What can hang from each mark
q_987: q_992
q_133: q_480 q_887
q_480: q_133
q_642: q_739 q_987
q_405: q_511 q_992
q_171: q_957 q_992
q_957: q_171 q_739
q_739: q_133 q_642 q_957
q_887: q_987

Every row comes from one small tree of marks. The marks that hang from a mark follow it in brackets, in the order of their numbers. Every link used is in the known rows. Which tree was each row made from?
Known rows
q_739{q_133{q_480} q_957}: [-10   5 -10  -6   7  29  -5  10   4 -10   0  -4   1   5  -6   2  -1  -3
   9  -5   8 -11   7]
q_171{q_992}: [  8   6 -10 -11  -1  11 -18   3  -5 -12 -11  -7  -9   6   1  -3 -15   5
  -6 -19  12 -15   6]
q_957{q_171 q_739{q_133 q_642{q_987}}}: [  2   1  -4 -11   9  15 -11  11   4  -3 -13  -3   3  -2  12   4  -8  -9
  -8  -1   3 -28   4]
q_739{q_133{q_480} q_642 q_957}: [ -9   6 -21  -6   8  33  -5  17   4 -11   0  -4   3   4  -4   6  -4  -2
  11  -5   6 -13   5]
q_739{q_642{q_987}}: [  7   2 -20  -9   1  17 -11   8  -6 -11 -19  -8  -2   3   7   1 -10   2
   2   1   6 -21   3]
q_642{q_739{q_133 q_957{q_171}} q_987{q_992}}: [-16   1  -2  -5  24  19 -17   0  -1  -5  -8  -3   6   3   7   0  -2  -7
  17  21   5 -27   4]
q_642{q_739{q_133{q_480 q_887}} q_987{q_992}}: [-20   4 -19 -10  22  26 -11   1  -3  -4  -8  -3   7   8   2  -1  -6   5
  31   9   1 -12  10]
q_133{q_480 q_887}: [ -4   8 -20 -13  -5  22  -6   6   1 -11 -12  -7  -4   7 -11  -4  -1   4
  12 -17   4  -3  11]
q_171{q_957{q_739{q_642{q_987}}} q_992}: [ 12   4 -22 -14   4   8 -15  11  -2 -10 -16  -2  -8   3  23   5 -27  -4
 -17  -2   2 -28   4]
q_739{q_133{q_887{q_987{q_992}}} q_642 q_957}: [-13   7 -27  -4  16  38  -9  12  -3 -18  -2  -2  11   6 -11   0  -8   5
  26   3   2 -14  -1]
q_480{q_133{q_887{q_987{q_992}}}}: [ -4   9 -21  -5   8  17 -13   2  -9 -18 -10  -6   8   3 -23  -8   1   9
  16 -13  -3 -13   3]
q_957{q_171{q_992} q_739{q_133{q_480} q_642}}: [  0   7 -11 -15   7  19 -15  12  10  -4  -1   0  -1   0   3   5 -16  -6
  -8 -22   2 -20   8]
q_405{q_511 q_992}: [ -5   7   0  -9  -5  15  -4   9  -1  -8 -23  -7  -6   1   9  -6 -15   5
  21  -7   8  -9   3]
q_133{q_480 q_887{q_987}}: [  2  10 -25 -11  -4  23  -6   7   1 -18 -16  -4  -3   8 -19  -6  -3   9
  18 -11   6  -5   7]
q_133{q_480}: [ -1   6 -13 -10  -2  18  -8   7   1  -9 -12  -7  -5   5  -9  -3  -4   4
   4 -12   7  -9   9]
q_739{q_133{q_887}}: [ -5   5 -11 -10   0  22  -8   6  -3  -9  -5  -6   1   5  -3  -2  -1  -1
  11 -14   9 -10   6]
q_957{q_171 q_739{q_642}}: [  7   6  -2 -15   1  10 -13  10   8  -7 -14  -7  -1  -1   0   1  -6  -5
 -11 -13   4 -22   5]
q_405{q_511}: [  3   4   0 -10  -5  13  -6   4   2  -8 -19  -9  -7   0   4  -5  -4   7
  13  -3  11 -12   1]
q_887{q_987{q_992}}: [  0   6 -11  -5  10  19 -14   3  -5 -15 -14  -6   1   5 -15  -8  -9  10
  13  -2   7 -16   1]
q_987{q_992}: [ -7   4  -3  -6   9  19 -15   2  -5  -8 -11 -10   0   5  -9  -6  -8   6
   6  -7   5 -14   5]

Which tree is each row?
[ -5   7 -33 -11   1  29 -10   8  -1 -11  -5   2   0   4   8   7 -10  -9
   7  -8  -3 -15  10] | q_739{q_133{q_480 q_887} q_642{q_987} q_957{q_171{q_992}}}
[  0   9 -23 -12   3  22  -3  14   8 -13  -7   2   0   5  -7  -1 -11  -3
   9  -6   4 -12   3] | q_171{q_957{q_739{q_133{q_480 q_887{q_987}}}}}
[ -3   2  -9 -10  19  20 -11   8  -3  -6 -18  -6   6   0   6   0 -15   5
   0   5  -3 -24   5] | q_957{q_739{q_642{q_987{q_992}}}}
[  3   1  -9 -11  11  21  -8  14   0  -5 -12  -3   5   0  14   5 -13  -2
  -4   3   6 -25   3] | q_957{q_739{q_133 q_642{q_987}}}
[ -8  10 -19 -10   9  24  -9   8  10 -15  -5   2   3   6 -11  -1   3  -3
  27   4  10 -13   5] | q_642{q_739{q_133{q_480 q_887{q_987}} q_957{q_171}}}
[-21   5 -27  -7  12  36  -8   7  -1  -9  -5  -1   9   3  -3   5  -1  -8
  20   3  -9 -14  10] | q_739{q_133{q_480 q_887} q_642{q_987{q_992}} q_957{q_171}}
[  5   5   7 -13   7  10 -18   5   6  -3  -4  -3  -3   0   6   0 -13  -9
 -14 -20   8 -23   6] | q_957{q_171{q_992} q_739{q_133}}
[ -6  10 -35  -8   6  38  -3  17   4 -20  -3   0   5   6 -13   4  -5   2
  22  -3   5  -9   2] | q_739{q_133{q_480 q_887{q_987}} q_642 q_957}
[  8   2  -9 -13   9  14 -17   9   2  -4  -9   0   0  -1  19   5 -18  -7
 -13  -8   3 -29   4] | q_957{q_171{q_992} q_739{q_133 q_642{q_987}}}
[  1   7 -13 -14   1  13 -12   9   2  -8  -3  -1  -5   5  11   2 -19  -8
  -8 -18   6 -17   6] | q_171{q_957{q_739{q_133{q_887}}} q_992}
[ -5   9 -23 -11  10  24  -9   9   5 -13  -7   0   3   8 -10  -3  -4   9
  30  -1  12 -11   4] | q_642{q_739{q_133{q_480 q_887{q_987}}}}
[-14   1 -17  -2  21  33  -9   9  -6 -10  -5  -4   9   3   5   4 -10  -2
  12  12   1 -23   2] | q_739{q_133 q_642{q_987{q_992}} q_957}
[ -4   7 -17  -9  12  24  -9   8   3 -18  -5  -1   4   7  -6  -2  -1   4
  27   9  15 -16  -1] | q_642{q_739{q_133{q_887{q_987}} q_957}}
[-12   8 -27  -9   3  38  -3  15   2 -13   0  -3   5   6  -6   5  -1  -2
  17  -9   4  -7   7] | q_739{q_133{q_480 q_887} q_642 q_957}
[ -8   1  -7  -8  19  12 -17  -1  -6  -5 -18  -7   2   6   6  -4  -9   8
  16  15   7 -22   5] | q_642{q_739 q_987{q_992}}
[  8   2 -21 -11   8  14 -13  13  -1  -7  -7   0  -4   2  25   8 -27  -8
 -15  -2   4 -29   1] | q_171{q_957{q_739{q_133 q_642{q_987}}} q_992}
[ -7   1  -2  -9  20  22 -14   8   1  -1 -10  -3   9  -2   9   3 -11  -7
   0   4  -3 -28   4] | q_957{q_171 q_739{q_133 q_642{q_987{q_992}}}}
[  4  11 -36 -14   4  24  -9  18   6 -15  -3   4  -1   6   2   5 -24   0
   3 -13   1 -15   2] | q_171{q_957{q_739{q_133{q_480 q_887{q_987}} q_642}} q_992}
[ -8  10 -24  -9   7  28  -9   4  -2 -16 -13  -4   3   8 -22  -7  -7  12
  24  -6  -1  -5   7] | q_133{q_480 q_887{q_987{q_992}}}
[-17   4 -30  -8  14  37  -7   9  -6  -7  -6  -3   8   6  -1   3  -9   4
  24  -1  -5 -11   9] | q_739{q_133{q_480 q_887} q_642{q_987{q_992}}}
[  9   6 -17 -14   1   9 -16  13   3 -10  -9  -4  -8   3  13   3 -24  -3
 -19 -13   6 -23   3] | q_171{q_957{q_739{q_642}} q_992}
[-12   8 -16  -8   3  31  -3  10   3 -12  -2  -3   3   6  -8   1   2  -3
  16  -9   6  -5  10] | q_739{q_133{q_480 q_887} q_957}
[-11   6 -27 -10   2  31  -5  10   2 -10  -9   0   4   3   2   7   0 -11
  12  -1  -3 -14   9] | q_739{q_133{q_480 q_887} q_642{q_987} q_957{q_171}}
[  0   9 -20 -15   5  25  -6  15  11 -11  -7   1   5   2 -11   1  -6  -1
  10 -13   0 -15   5] | q_957{q_171 q_739{q_133{q_480 q_887{q_987}} q_642}}
[  7   5 -20 -10   0  16 -17   6  -4 -14 -15  -3  -7   2  12   5 -12  -8
  -8  -1   3 -25   5] | q_739{q_642{q_987} q_957{q_171{q_992}}}
